Each row comes from the steps of one path. Every step used is in the known rows, and no mark comes twice. Write the path behind each row, first mark first.
Known rows
p-b: 14 -12 -2 -15 8 -4 -14 -18 -6 -11 -21 8 0 -3 -9 0 -6 -6 5 9 32 -24 -22 10 31 22 -9 23 53 -23 10 10 10 16 -4 -5 -14
m-t-l: 12 -9 -3 -14 6 20 -15 -12 21 -11 -19 6 4 27 11 10 -3 -10 13 13 21 -25 -17 -22 25 8 -24 27 -4 -31 4 10 29 35 3 -4 12
y-t-m-v: 30 6 6 -6 5 27 0 -11 15 -1 -23 5 7 28 10 4 3 -5 15 8 7 -10 -9 -30 20 -11 -35 -5 5 -43 2 11 34 24 -9 -20 4
d-f: 1 -22 -9 -20 14 -3 -14 -24 3 -14 -25 1 19 6 7 2 8 -5 28 24 26 -9 -26 17 26 21 -23 25 28 0 4 -2 14 4 -6 -3 -6
y-g-v-b-p: -5 -12 -4 -13 15 28 6 -7 -5 -10 -8 4 -12 9 21 -9 12 -1 16 45 23 -15 -23 31 7 -7 -35 12 -15 -22 17 3 17 2 -13 -2 -28
v-g-y-t-m: 2 -11 -3 14 0 8 -20 -7 15 6 -14 5 4 12 13 0 -8 -4 23 15 21 -11 -13 -23 40 -6 -17 -22 10 -37 12 13 10 26 -5 -16 2
g-y-t-m: -1 -12 -4 5 2 10 -16 -6 19 5 -17 14 7 17 11 2 -17 -8 21 4 21 -10 -9 -25 36 -7 -24 -22 14 -35 8 15 11 22 -3 -15 5
t-y-p-b: -6 -9 -6 -13 7 -1 -45 -23 4 -19 -15 28 -4 1 -5 11 -3 4 10 10 31 -21 -14 9 36 36 -3 37 42 -13 7 2 9 11 0 6 -15
p-b-g: 14 -15 3 -25 -4 15 3 -27 -7 -21 -19 15 2 5 -4 8 14 -14 5 28 39 -27 -19 -1 36 17 -21 25 56 -22 7 7 1 9 -14 2 2
g-v-b-p-y-t-l: 15 4 -5 3 2 39 -23 -10 8 -9 -5 26 -2 26 22 -7 -13 -3 13 17 20 -14 -2 -11 28 3 -33 -6 -1 -38 13 18 13 10 4 -10 -13
b-p-y-t: 22 16 7 -10 1 25 -21 -11 -3 -15 -8 40 3 22 9 -2 -22 -5 17 17 23 -7 -19 8 33 3 -27 1 22 -32 11 7 -2 6 7 -16 -12
g-y-t-m-v-b: 23 -5 -2 7 -3 24 -5 -3 11 7 -2 2 -3 25 21 -3 5 -4 7 30 11 -14 -10 -12 10 -21 -41 -35 -12 -40 13 3 30 19 -21 -25 -8
t-y-g-f: -11 -30 -7 13 20 -2 -34 -15 1 -15 -28 -20 -7 -1 -9 -8 19 4 35 21 17 -14 -41 -19 21 0 -21 27 23 0 11 4 21 17 -19 4 -8
p-y-t: 28 13 10 5 4 11 -32 -11 -2 -16 -14 27 8 19 3 -5 -20 -7 20 13 20 -2 -20 1 34 4 -25 4 31 -31 11 8 -1 8 2 -23 -6
m-v-b: 35 -5 2 -7 8 18 0 -6 1 -5 -9 -5 -2 20 13 -3 16 -3 6 37 13 -25 -24 12 -2 -14 -38 0 -10 -31 10 -4 30 16 -27 -22 -11
g-y-p: -14 -18 -6 6 4 4 -32 -17 -3 -16 -13 37 8 0 0 4 -12 -7 19 16 29 -2 -5 34 24 7 -16 15 0 -17 3 1 11 16 -16 -9 -10
y-p-b-v-g-f: -2 -22 -5 35 5 11 -31 -22 -18 -13 -28 -8 -3 -15 -9 -17 9 3 11 31 28 -12 -28 -2 37 8 -14 -1 24 -2 13 -2 21 25 -10 9 -16
f-d: 9 -20 5 -26 4 16 -13 -9 -6 -6 -16 14 11 19 5 -13 14 -3 19 19 33 -13 -15 12 18 4 -24 34 10 -34 1 4 15 18 -18 -5 1
g-f-d: -2 -36 -2 0 0 19 -15 -10 -15 -4 -23 5 8 13 2 -20 13 1 18 19 33 -14 -19 3 20 -6 -22 15 13 -25 3 4 23 23 -23 4 -2
t-y-p-b-g-f-d: -16 -35 -5 -7 -11 30 -30 -24 -13 -14 -14 25 -1 16 3 -8 26 5 14 27 41 -16 -8 -9 37 11 -19 23 31 -18 3 -1 15 14 -20 20 -1
m-v-g-y-t-l: 21 -4 -3 21 -7 28 -16 -19 10 0 -9 10 3 18 6 -2 -9 -9 14 11 13 -5 -5 -25 24 -4 -21 -4 -2 -44 10 20 28 32 -3 -18 -2
v-g-y-t: 11 -10 4 35 -7 9 -21 -15 -2 -3 -10 8 2 7 1 -8 -20 -10 19 24 18 2 -21 4 27 -8 -14 -8 12 -33 18 9 9 22 -1 -22 -9
b-v: 21 -2 6 -10 19 21 -16 -13 9 -14 -30 -2 13 8 -9 -12 -3 -19 17 12 21 -13 -31 -11 17 8 -48 16 16 -6 0 0 12 10 -6 -2 -1
g-y-t: 8 -11 2 24 -5 12 -15 -14 4 -5 -14 19 6 13 0 -5 -33 -15 16 10 19 4 -16 3 22 -8 -24 -8 18 -30 12 12 10 15 1 -20 -6
b-v-g-f-d: 4 -29 2 11 1 25 -24 -13 -18 -3 -22 -8 6 8 0 -30 26 1 20 32 31 -9 -24 -7 25 -5 -27 8 7 -19 6 -2 23 25 -22 6 -5
v-b-p-y-g-f: -2 -16 -7 0 15 7 -23 -9 -19 -16 -10 2 -9 -3 3 -15 22 6 25 38 25 -10 -31 8 27 -8 -29 0 14 -8 18 0 14 11 -23 -4 -23
m-v: 37 -2 8 -9 11 23 -2 -16 0 -11 -24 -1 8 19 -2 0 9 -10 14 15 10 -17 -21 1 3 -6 -35 20 6 -31 0 4 34 21 -23 -19 -5
w-l: 20 -15 1 -17 7 -2 -8 -31 7 -8 -18 -6 5 21 1 10 14 0 18 33 42 -21 -32 8 27 2 -14 35 19 -23 8 5 2 11 -8 -19 7
g-y: 4 -26 -4 8 6 6 -23 -14 -1 -7 -14 6 9 3 -5 -6 -14 -17 21 11 26 -15 -19 14 14 -3 -27 -1 15 -19 6 7 10 19 -23 -13 -10

Write each row's path
-6 -20 -3 37 3 19 -50 -23 -4 -16 -23 -13 -9 -1 -3 -11 10 4 14 36 22 -16 -32 -22 37 10 -19 3 18 3 14 -10 25 27 -2 15 -12
m-t-y-p-b-v-g-f
-3 -18 7 18 30 8 -19 -16 -6 -19 -31 -22 0 -1 -3 -20 13 -10 35 24 15 8 -19 13 14 2 -32 39 13 -18 14 13 24 2 -17 -10 -19
y-g-v
5 -8 -3 10 -3 7 -33 -27 -16 -12 -7 24 -4 -8 -7 0 2 -2 3 22 29 -3 0 23 34 20 -6 9 30 -27 13 4 22 22 -12 -9 -26
m-v-g-y-p-b
15 -4 7 36 -5 18 -24 -16 1 -4 -12 5 4 7 -3 -15 -21 -15 17 23 17 9 -21 -7 28 -6 -29 -14 12 -25 16 6 10 17 3 -17 -9
b-v-g-y-t
24 8 -1 -5 3 18 -30 -13 11 -11 -13 29 9 22 7 1 -14 -5 17 1 21 -13 -8 -23 36 11 -22 10 18 -37 7 19 9 19 5 -16 3
p-y-t-l
-8 -11 -1 18 5 12 -40 -20 -5 -15 -11 23 7 -6 -2 -6 0 -7 19 29 28 3 -10 24 29 9 -21 9 -6 -12 7 -4 12 19 -14 -5 -13
b-v-g-y-p
-14 -21 -6 2 -6 16 -19 -19 -5 -19 -3 40 3 6 9 9 5 -8 12 39 34 -6 -4 32 25 1 -26 5 -3 -18 7 -4 6 9 -23 -5 -5
v-b-g-y-p
-9 -14 -7 -4 -6 27 -16 -19 2 -14 -3 36 3 14 15 11 16 -6 12 35 28 -7 6 11 26 -4 -34 -10 -11 -27 4 -3 18 14 -28 -8 -2
t-m-v-b-g-y-p
29 -3 2 -20 13 22 -3 -10 13 -3 -24 -3 9 23 8 4 17 -6 18 9 11 -24 -13 -22 15 -7 -36 3 3 -37 -2 8 34 26 -23 -16 2
t-m-v
-9 -13 -6 -13 17 31 -10 -8 6 -11 -5 0 -16 14 22 -7 15 1 22 43 20 -23 -29 17 5 -3 -36 18 -13 -15 15 0 15 0 -13 4 -27
t-y-g-v-b-p
7 -25 -1 23 3 3 -30 -15 -8 -4 -9 -7 5 -5 -2 -9 1 -10 24 29 26 -17 -24 17 20 -3 -15 -1 8 -22 12 3 10 28 -27 -15 -14
v-g-y
21 8 1 -34 13 21 -29 -11 -10 -21 -6 33 6 13 8 -2 0 -4 22 21 32 -28 -22 22 27 10 -30 10 20 -20 4 0 -5 9 -16 -8 -18
b-p-y
33 4 7 -16 -8 38 -1 -14 3 -14 -3 16 1 33 21 6 28 -8 10 45 21 -19 -11 -20 28 -11 -49 -18 12 -38 10 -1 11 7 -25 -16 5
p-y-t-m-v-b-g
-12 -6 0 -7 10 13 -50 -16 19 -25 -15 26 0 23 10 17 0 1 22 24 19 -16 -21 5 25 18 -18 44 -6 -11 3 -10 17 18 1 4 3
m-t-y-p
-3 -4 6 -16 22 -1 -39 -14 19 -20 -15 -12 -8 17 -1 4 25 -3 37 28 12 -4 -39 -19 23 13 -28 56 10 -10 14 -3 20 15 -5 -5 0
m-t-y-g
3 -9 -8 -6 15 18 -20 -9 -12 -9 -10 -2 -10 6 10 -12 32 8 24 35 18 -10 -21 -13 28 -13 -37 -15 7 -17 15 1 26 16 -28 -7 -20
t-m-v-b-p-y-g-f
15 9 8 -23 26 -10 -38 -12 -9 -24 -11 7 4 -1 -8 -9 26 -3 36 23 23 4 -25 9 33 13 -28 40 29 -19 13 4 4 6 -20 -21 -13
p-y-g
9 -23 0 22 15 15 -14 -4 -1 -9 -17 -17 -3 10 16 -16 5 -5 15 39 18 -22 -24 24 2 -10 -35 2 -5 -23 15 2 19 5 -22 -12 -19
g-v-b
0 -5 7 3 28 21 -32 -16 -13 -24 -18 -2 -1 3 3 -22 15 -8 36 27 19 7 -15 19 21 5 -38 29 15 -18 14 10 14 -3 -18 -8 -29
b-p-y-g-v
-6 -25 -1 11 -4 23 -32 -19 -23 -7 -18 10 1 0 -2 -26 24 7 10 31 37 -1 -10 2 38 9 -16 12 17 -19 9 -2 24 23 -13 11 -12
y-p-b-v-g-f-d
1 -36 -7 10 -4 17 -2 -26 -16 -18 -28 0 -2 -2 -7 -2 9 -6 8 26 35 -29 -26 -10 34 2 -19 2 52 -10 9 7 12 17 -19 11 -3
p-b-g-f
35 21 7 -7 -3 36 -14 -9 -5 -12 1 35 -3 29 17 -4 -12 -2 9 29 16 -6 -15 6 22 -8 -38 -14 6 -37 14 2 10 6 0 -22 -18
m-v-b-p-y-t
5 -4 -2 13 -2 14 -26 -12 13 6 -14 5 2 7 5 -7 -10 -8 14 11 24 -4 -9 -36 48 5 -26 -29 27 -30 14 12 12 22 4 -9 -4
p-b-v-g-y-t-m
30 -10 6 -17 -4 33 15 -18 -2 -17 -9 3 1 24 13 7 32 -11 6 50 23 -27 -23 1 10 -12 -45 6 6 -29 7 -4 17 9 -32 -11 3
m-v-b-g
22 -4 7 37 -8 20 -17 -18 -4 -2 -9 5 1 13 2 -8 -15 -11 16 24 11 6 -16 -1 20 -13 -21 -12 7 -37 16 9 21 23 -6 -26 -11
m-v-g-y-t
32 4 9 10 4 18 -10 -13 4 1 -17 -12 1 15 11 -1 20 1 19 31 10 -15 -21 -18 27 -7 -18 0 -1 -43 11 5 28 33 -14 -22 -2
y-t-m-v-g
16 -17 -1 18 2 15 -26 -16 -2 2 -8 -11 4 5 4 -8 14 -9 24 25 18 -15 -13 -6 19 -10 -25 -16 -1 -32 9 5 25 33 -33 -19 -12
t-m-v-g-y
21 -2 -4 -31 4 37 18 -7 -1 -6 -3 17 -8 22 22 3 9 -2 3 40 20 -32 -24 23 0 -13 -37 0 -19 -30 8 -3 23 15 -17 -8 -19
m-v-b-p
7 -12 2 16 -16 21 -8 -24 -4 -10 -9 26 1 12 -2 0 -21 -18 8 18 28 2 -10 -5 35 0 -24 -10 43 -31 15 13 4 9 2 -12 -4
p-b-g-y-t
21 0 4 -12 13 16 -19 -19 3 -13 -26 1 6 0 -15 -13 -6 -17 5 8 28 -12 -24 -13 29 22 -39 13 44 -8 5 4 12 8 2 3 -11
p-b-v
0 -11 -1 19 1 13 -33 -21 -10 -13 -8 24 4 -1 1 2 6 -3 18 30 22 1 -4 31 22 2 -14 11 -11 -25 8 -2 23 25 -22 -15 -16
m-v-g-y-p
39 13 11 7 5 19 -27 -14 -2 -4 -11 -6 3 16 11 -5 23 3 23 31 12 -14 -17 -18 33 -4 -22 -6 6 -43 12 3 22 29 -18 -25 -6
p-y-t-m-v-g
-9 -11 -3 -9 13 36 -13 -8 9 -13 -3 -2 -18 24 27 -4 14 -1 19 49 17 -19 -28 12 7 -5 -40 16 -21 -16 18 -5 22 5 -6 4 -24
m-t-y-g-v-b-p
32 17 4 -20 4 40 -8 -12 9 -4 -12 22 4 32 16 3 3 -3 16 11 11 -12 -5 -24 26 -8 -42 -14 5 -44 3 9 26 19 -9 -18 -5
b-p-y-t-m-v
-7 -28 -5 13 18 -6 -13 -14 -12 -13 -30 -15 -3 -8 -10 -11 15 1 28 23 21 -5 -34 -2 23 -6 -20 21 21 -7 13 7 23 20 -19 -4 -8
y-g-f
4 -25 6 15 6 31 -10 -28 -11 -23 -29 -7 0 5 0 -11 7 -17 15 27 29 -15 -11 6 25 10 -32 20 44 -21 9 13 13 -1 -17 4 -13
p-b-g-v
-10 -33 -8 10 -6 16 -8 -28 -18 -22 -26 16 -2 -3 -6 2 9 -2 7 28 37 -21 -18 1 39 6 -14 7 45 -10 8 3 13 16 -16 13 -3
y-p-b-g-f
9 -9 -5 1 14 18 -19 -13 -21 -14 -10 -1 -10 3 4 -15 27 5 22 38 18 -6 -26 2 20 -13 -36 -4 8 -14 16 -1 26 13 -28 -8 -25
m-v-b-p-y-g-f
-6 -14 -6 9 -2 -4 -36 -24 -15 -13 -8 26 -3 -14 -6 0 -4 -1 6 21 37 -7 -5 29 41 25 2 14 35 -21 15 5 11 19 -8 -5 -24
v-g-y-p-b
